What can hang from each mark
zizu: bave gevov nebele pavam
bave: buni
kogosa: pere
vafab: gevov
pere: bave kogosa
buni: nebele pavam safat
safat: buni nevuf
fuzig: nebele pavam
pavam: fuzig zizu

Known rows, with every way that one mark hangs from another
[kogosa [pere [bave [buni nebele pavam]]]]: -1.453  -1.401  0.890  -0.458  0.003  2.327  0.600  0.208  -1.171  -0.645  0.917  0.575  2.334  0.691  0.117  -1.368  1.595  -4.119  -0.465  -1.270  1.914  4.112  3.327  1.154  4.677  0.957  0.222  -2.347  2.900  0.616
[safat [buni nebele [pavam zizu]] nevuf]: -2.341  -2.797  -2.857  -1.254  -0.447  -4.342  0.488  -0.887  -0.488  2.222  -3.374  -0.940  -1.337  -1.120  0.515  0.128  1.918  2.617  3.862  0.623  -2.893  0.759  -1.093  -2.150  -2.874  -0.458  -0.129  4.497  -0.967  -0.340
[vafab gevov]: 0.472  1.262  -2.160  -4.934  0.721  2.932  2.233  2.384  -0.633  1.632  0.784  -0.757  0.535  0.525  1.305  -1.028  -1.604  3.845  1.940  -0.397  0.984  -0.038  0.728  -1.226  -0.281  -1.174  0.710  -0.169  7.491  -2.567
[buni [pavam fuzig [zizu gevov]] [safat nevuf]]: 1.146  0.649  0.012  1.976  -1.115  0.671  0.307  -2.799  -1.706  3.837  -1.004  -1.672  1.063  -0.235  1.177  0.463  -0.286  1.674  0.716  1.427  -0.924  -1.926  -3.785  -1.125  -3.834  0.218  -0.988  0.602  -5.426  -1.413
[buni nebele]: -2.151  0.157  -1.496  -1.705  -0.264  -0.497  0.978  0.508  0.642  -0.307  0.810  -0.242  -0.963  -0.314  0.812  -0.317  -0.206  1.342  -0.754  0.669  -0.610  1.554  -0.016  -0.258  0.169  -0.692  0.256  0.465  1.039  -0.464
[bave [buni nebele [pavam fuzig zizu] safat]]: -2.492  -1.334  0.033  3.014  -0.862  3.378  -0.253  -1.561  0.028  1.326  2.194  0.204  -1.876  -0.713  0.415  -1.254  -0.458  -1.570  -2.490  -0.286  -0.865  -1.450  -2.051  0.997  0.059  -0.243  -1.087  -2.194  -5.465  1.249
[pere [bave [buni nebele [pavam fuzig] [safat nevuf]]] kogosa]: -2.240  -2.255  1.679  0.734  -0.698  1.492  0.277  -1.991  -2.618  1.299  1.372  0.810  2.349  0.404  -0.631  -1.922  2.538  -4.629  -0.084  -0.744  1.159  3.162  3.210  1.348  3.779  0.927  -0.985  -2.259  -0.647  1.561
[safat buni nevuf]: -2.577  -2.457  -2.901  -5.180  1.608  -4.174  0.266  -0.182  -2.024  5.032  -4.171  -1.052  1.394  -0.404  0.663  -0.487  1.439  3.433  6.966  0.511  -1.818  2.226  1.837  -2.804  -1.825  0.148  1.174  5.904  5.165  -1.713
[bave [buni nebele pavam]]: -3.790  -1.983  -0.748  1.392  -0.264  1.173  0.544  0.578  0.514  -0.700  2.866  0.531  -2.185  -0.626  0.211  -1.579  -0.604  -0.676  -2.009  -0.701  -1.285  0.879  0.173  0.736  1.748  -0.397  -0.383  -1.003  -1.625  1.835
[zizu bave nebele]: 2.099  2.739  0.274  -0.243  0.750  -2.951  -0.106  1.964  1.694  -3.395  0.294  0.166  0.767  0.134  -0.990  1.588  -0.227  1.855  -0.392  0.012  0.923  0.236  1.018  -0.224  0.792  -0.404  1.225  0.385  4.305  -0.409
[fuzig nebele pavam]: -1.101  0.924  -1.250  -7.054  -0.889  2.353  0.479  1.366  3.247  -0.382  -0.502  0.234  -5.373  1.711  0.742  -0.208  -2.651  -2.001  0.089  2.101  1.649  -0.629  1.092  0.703  -2.361  -0.458  1.379  0.495  1.026  -1.204
[buni nebele [safat nevuf]]: -4.385  1.646  -1.358  -0.698  -1.179  -1.964  0.484  -2.321  -1.446  3.312  0.013  -1.763  1.569  -0.050  0.143  -0.500  -0.291  1.441  2.112  1.284  -0.955  1.431  -1.370  -1.810  -2.247  0.055  -0.368  1.379  -2.412  -1.952
[pere [bave [buni nebele [safat nevuf]]] kogosa]: -2.363  -1.525  1.474  -0.859  -0.048  0.789  0.211  -1.589  -2.942  1.838  0.299  0.630  3.664  0.708  -1.156  -1.947  2.474  -4.322  1.037  -0.906  1.319  4.107  4.433  0.669  4.346  1.175  -0.426  -1.884  2.233  0.589
[bave [buni pavam safat]]: -3.833  -0.729  -0.194  0.888  0.177  1.626  0.342  -0.469  -1.174  2.224  2.481  -0.375  0.653  -0.218  0.024  -1.616  -0.861  -0.822  0.156  -0.377  -0.670  1.238  0.278  -0.323  1.116  0.333  -0.096  -0.800  -1.307  0.550
[fuzig nebele [pavam [zizu [bave [buni safat]] gevov]]]: 2.462  2.345  0.387  -4.044  -1.055  2.484  -0.678  0.579  3.454  -1.496  -2.328  0.388  -4.368  1.486  -0.448  0.687  -2.331  -2.371  -0.857  1.397  0.939  -2.976  -0.449  0.524  -2.776  0.014  0.896  -1.362  -1.118  -1.201
[buni nebele [pavam [zizu bave]]]: 0.354  0.348  -0.603  2.101  -1.827  -0.500  0.871  0.022  1.889  -3.115  0.446  -0.148  -2.447  -1.034  0.303  0.912  0.713  0.628  -3.513  0.800  -1.042  -0.471  -2.439  -0.066  -0.759  -1.328  -0.427  -1.416  -3.686  0.925
[bave [buni nebele pavam [safat nevuf]]]: -5.338  -1.056  -0.610  2.277  -0.807  0.198  0.245  -1.428  -1.060  1.716  2.263  -0.480  -0.382  -0.458  -0.249  -1.708  -0.614  -0.653  -0.006  -0.278  -1.511  0.861  -0.718  -0.380  0.030  0.186  -0.856  -0.261  -4.043  0.849
[zizu bave gevov nebele pavam]: 6.037  5.224  1.703  4.634  1.013  -6.319  -1.193  3.658  1.637  -8.561  0.883  0.100  2.095  0.197  -2.497  3.572  -1.485  3.536  -1.571  -1.603  0.409  -1.518  -1.256  -0.296  0.223  0.393  -0.112  1.086  2.342  -0.178
[fuzig nebele]: -1.277  0.492  -1.581  -5.639  0.202  1.269  0.846  0.995  2.288  0.989  -0.746  0.036  -1.832  0.985  0.964  -0.373  -1.648  -0.302  0.754  1.518  0.896  0.719  0.924  -0.082  -0.681  -0.582  1.317  0.790  2.926  -1.323
[kogosa pere]: -0.357  0.040  0.288  -3.305  0.702  1.925  1.248  0.502  -1.095  0.996  -0.014  -0.370  2.687  0.567  1.018  -0.549  0.747  -1.003  1.501  -0.058  1.721  4.193  2.359  0.034  2.696  0.550  1.059  -0.304  5.514  -1.123
[buni nebele [pavam fuzig [zizu bave gevov]] [safat nevuf]]: 0.583  1.628  0.374  4.733  -2.536  -1.121  -0.185  -3.188  0.021  0.437  -0.240  -1.225  -0.603  -0.843  0.460  0.959  0.345  1.425  -1.376  1.408  -1.810  -2.588  -5.224  -0.661  -4.199  -0.477  -1.659  -0.853  -9.041  -0.217
[pavam zizu]: 2.581  -0.191  -0.955  -3.455  0.972  2.532  0.419  0.299  -0.287  2.271  -2.939  -0.447  0.688  -0.151  0.821  0.520  0.345  0.910  -0.032  0.699  0.614  -0.528  0.318  -0.840  0.095  -0.336  0.982  0.272  4.074  -1.826
[safat [buni nebele [pavam fuzig]] nevuf]: -3.308  -3.371  -2.739  -1.252  -0.269  -3.911  0.471  -0.976  -0.552  2.759  -1.874  -0.633  -2.002  -1.070  1.255  -0.351  1.580  2.883  3.827  0.698  -2.796  0.776  -1.078  -1.363  -3.036  -0.562  -0.245  4.650  -1.627  0.150

Rows
0.755  1.372  0.891  1.102  1.589  -1.337  -1.435  2.198  -0.007  -3.030  0.702  0.546  2.287  -0.416  -1.608  1.103  -0.115  0.593  -0.832  -1.422  1.388  -0.579  1.464  -0.257  1.961  -0.311  0.734  -0.308  3.470  0.681 | [zizu [bave buni] pavam]
3.260  3.294  2.079  5.611  0.318  -3.209  -0.871  1.155  1.461  -4.939  2.045  0.464  0.431  -0.020  -1.541  1.288  -1.477  1.762  -1.636  -1.255  -1.224  -1.383  -1.578  0.505  0.334  0.579  -0.442  -1.155  -1.621  1.045 | [zizu [bave [buni [pavam fuzig] safat]] gevov nebele]
5.960  -0.432  0.203  -1.197  1.237  3.885  -0.270  -0.200  -0.018  2.207  -2.763  0.218  -0.474  -0.222  1.913  0.845  -0.301  1.857  -1.223  0.583  -0.008  -3.383  -1.824  0.658  -1.237  -0.244  0.113  -0.359  1.245  -1.448 | [pavam fuzig [zizu gevov]]
2.565  2.015  0.688  -0.516  0.817  -0.348  -1.344  1.562  1.713  -2.634  -0.032  0.646  0.141  -0.022  -0.167  1.982  -0.489  0.862  -1.371  0.186  2.349  -2.523  -0.356  0.570  -0.651  -1.094  0.771  -0.070  1.512  0.007 | [zizu bave [pavam [fuzig nebele]]]
3.410  2.187  0.029  -5.090  -0.957  1.964  -0.328  1.240  3.885  -2.182  -2.889  0.397  -4.841  1.461  0.046  1.185  -2.037  -1.535  -1.050  1.816  1.072  -2.753  -0.209  0.518  -2.970  -0.378  1.188  -0.710  0.227  -1.420 | [fuzig nebele [pavam [zizu bave gevov]]]
-1.777  -1.426  1.027  0.039  -0.214  2.554  0.231  -1.268  -1.939  1.392  0.476  0.223  2.825  0.710  0.280  -1.476  1.596  -4.165  0.322  -0.940  1.905  3.238  2.435  1.096  3.335  1.174  -0.175  -2.079  1.071  0.221 | [kogosa [pere [bave [buni nebele [pavam fuzig] [safat nevuf]]]]]
-1.800  -2.195  -2.433  -0.977  -0.438  -4.863  0.169  -0.824  -0.131  1.370  -3.624  -0.821  -1.043  -1.191  0.233  0.450  2.255  2.769  3.688  0.599  -2.777  0.543  -0.954  -2.236  -2.835  -0.603  0.040  4.034  -0.846  -0.191 | [safat [buni nebele [pavam [zizu bave]]] nevuf]
-2.139  -2.751  -0.291  0.195  0.814  3.206  0.300  0.416  -0.360  1.540  2.322  0.736  -1.486  -0.433  0.988  -1.611  -0.709  -0.624  -1.284  -0.506  -0.304  -0.063  0.779  1.104  1.652  -0.208  0.043  -0.685  -0.046  1.496 | [bave [buni [pavam fuzig]]]
4.053  2.856  1.184  2.932  0.932  -2.263  -1.602  2.421  1.833  -5.425  1.567  0.714  0.417  -0.162  -1.236  2.942  -0.656  1.580  -2.404  -0.872  2.494  -2.995  -0.872  1.165  0.043  -0.603  0.152  0.527  1.695  0.447 | [zizu bave nebele [pavam fuzig]]
-1.725  -1.613  1.790  -0.358  -0.086  1.498  0.678  -0.980  -2.897  1.113  1.371  0.678  3.546  0.675  -0.893  -1.785  2.360  -4.630  0.335  -0.945  1.585  4.353  4.340  0.886  4.818  1.091  -0.338  -2.463  2.006  1.110 | [pere [bave [buni pavam safat]] kogosa]
-2.893  0.313  -0.789  -0.328  -1.584  0.599  0.697  -2.573  -0.543  4.340  0.798  -1.381  -0.452  0.277  1.388  -0.465  -0.902  0.312  1.462  2.057  -0.046  -0.689  -2.569  -0.655  -3.809  -0.276  -0.498  1.000  -5.356  -0.904 | [buni [pavam [fuzig nebele]] [safat nevuf]]
2.439  1.910  0.622  -1.578  -0.620  1.292  -0.604  0.387  1.034  -1.350  -1.458  -0.073  -2.255  0.499  -0.422  0.709  -1.099  -0.668  -1.034  0.612  0.129  -1.878  -0.306  -0.027  -1.631  0.133  0.451  -1.200  -0.567  -0.829 | [fuzig [pavam [zizu [bave [buni nebele safat]] gevov]]]
3.278  2.863  2.105  3.416  0.983  -1.853  -2.318  0.758  0.551  -2.867  -0.023  0.515  1.398  0.197  -1.389  1.524  -1.619  1.303  -0.472  -1.079  0.232  -3.318  -1.635  0.240  -1.073  0.383  -0.439  -0.325  -1.542  0.172 | [zizu [bave [buni [safat nevuf]]] gevov [pavam [fuzig nebele]]]
0.706  -2.678  -1.961  -0.810  0.535  -3.508  0.037  -0.513  -0.673  2.654  -3.589  -0.712  -0.934  -0.716  0.851  0.558  1.299  3.257  4.141  0.345  -2.376  -0.796  -1.291  -1.556  -3.160  0.085  -0.089  4.901  0.133  -0.575 | [safat [buni [pavam fuzig [zizu gevov nebele]]] nevuf]
-0.796  -1.986  -0.283  1.113  0.578  2.385  0.198  0.822  0.295  -0.136  1.230  0.488  -1.314  -0.352  -0.076  -0.883  -0.632  -0.863  -1.676  -0.890  -0.346  -0.419  0.409  0.627  1.799  0.086  -0.033  -0.793  0.394  1.151 | [bave [buni [pavam [zizu nebele]]]]
3.751  1.399  0.193  2.291  -0.536  -1.402  0.665  1.154  1.466  -3.414  -0.091  -0.307  -0.598  -0.405  -0.103  1.714  -0.187  1.719  -2.201  0.252  -0.805  -0.838  -1.882  -0.419  -0.567  -0.275  -0.041  -0.352  -0.783  0.136 | [buni [pavam [zizu bave gevov nebele]]]
-3.977  -2.643  -2.984  -1.512  -0.371  -5.257  0.735  -0.503  -0.674  2.079  -2.085  -1.002  -1.213  -0.965  0.573  -0.346  1.572  3.000  4.479  0.607  -3.026  1.858  -0.457  -2.165  -2.595  -0.447  -0.017  4.984  -0.561  -0.118 | [safat [buni nebele pavam] nevuf]
-3.868  -1.589  -0.321  0.365  -0.120  2.446  -0.136  -1.571  -0.797  3.718  1.566  -0.137  -0.691  0.125  0.554  -1.828  -1.208  -1.188  0.673  0.206  -0.318  -0.581  -0.410  0.228  -0.600  0.259  -0.337  -0.159  -3.166  0.514 | [bave [buni [pavam [fuzig nebele]] [safat nevuf]]]
0.909  -2.072  0.271  2.110  0.698  2.915  -0.172  0.558  0.432  -0.139  1.348  0.870  -1.943  -0.422  0.427  -0.709  -0.930  -0.408  -2.232  -0.960  -0.610  -1.790  -0.624  1.322  1.145  0.168  -0.465  -1.072  -1.062  1.309 | [bave [buni [pavam fuzig [zizu gevov nebele]]]]
3.774  3.121  2.238  3.605  1.028  -1.292  -2.146  1.223  1.075  -3.741  0.698  0.722  1.162  0.160  -1.254  1.652  -1.744  1.069  -1.413  -1.201  0.381  -3.222  -1.700  0.586  -0.574  0.289  -0.366  -1.080  -1.433  0.482 | [zizu [bave [buni safat]] gevov [pavam [fuzig nebele]]]
0.353  1.549  1.386  3.317  0.590  -0.080  -2.033  0.373  0.280  -2.242  1.750  0.693  0.995  -0.639  -1.047  1.095  -0.235  0.009  -2.189  -1.105  1.329  -2.466  -0.896  0.815  0.310  -0.530  -0.266  -1.411  -1.491  1.047 | [zizu [bave [buni nebele safat]] [pavam fuzig]]
-1.764  -2.188  1.769  -0.887  -0.296  2.200  0.277  -1.743  -2.272  2.172  0.736  0.890  2.346  0.984  -0.511  -1.918  2.044  -5.080  0.608  -0.462  1.831  3.036  3.739  1.335  3.528  0.969  -0.493  -2.054  0.523  1.114 | [pere [bave [buni [pavam [fuzig nebele]] [safat nevuf]]] kogosa]
-1.631  -2.561  1.431  0.020  -0.295  1.205  0.763  -0.247  -1.593  -0.883  1.611  1.312  1.560  0.367  -0.741  -1.781  2.569  -4.471  -1.197  -1.129  1.138  4.227  4.242  1.554  5.310  0.651  -0.545  -2.595  1.767  2.029 | [pere [bave [buni nebele pavam]] kogosa]
0.051  2.124  -0.034  2.268  -1.525  -1.880  0.221  -1.987  -0.767  1.369  -0.825  -1.782  1.785  -0.186  -0.628  1.142  0.215  0.921  0.747  1.149  -0.267  -0.854  -2.518  -1.842  -2.802  0.037  -0.390  0.544  -3.711  -1.180 | [buni [pavam [zizu bave nebele]] [safat nevuf]]
6.869  0.260  0.435  0.665  1.018  2.826  -0.457  0.362  1.107  -0.035  -1.889  0.405  -1.198  -0.046  1.146  1.539  -0.794  1.811  -2.127  0.108  0.300  -4.092  -2.466  1.307  -1.234  0.023  -0.221  -0.089  0.690  -1.116 | [pavam fuzig [zizu gevov nebele]]
-0.591  -2.326  1.491  -2.494  1.045  1.985  0.447  0.008  -2.638  1.174  0.141  1.267  3.485  0.773  -0.698  -1.840  2.435  -4.148  0.586  -1.178  1.960  4.357  5.866  1.184  5.805  1.089  0.312  -1.976  5.749  0.930 | [pere [bave buni] kogosa]
4.103  2.346  1.866  4.890  0.730  -3.005  -0.709  2.126  2.005  -5.823  1.720  0.941  -0.416  -0.069  -1.261  1.302  -1.401  1.989  -2.179  -1.420  -1.244  -1.440  -0.809  0.903  0.951  0.406  -0.156  -0.846  -0.006  1.486 | [zizu [bave [buni [pavam fuzig]]] gevov nebele]
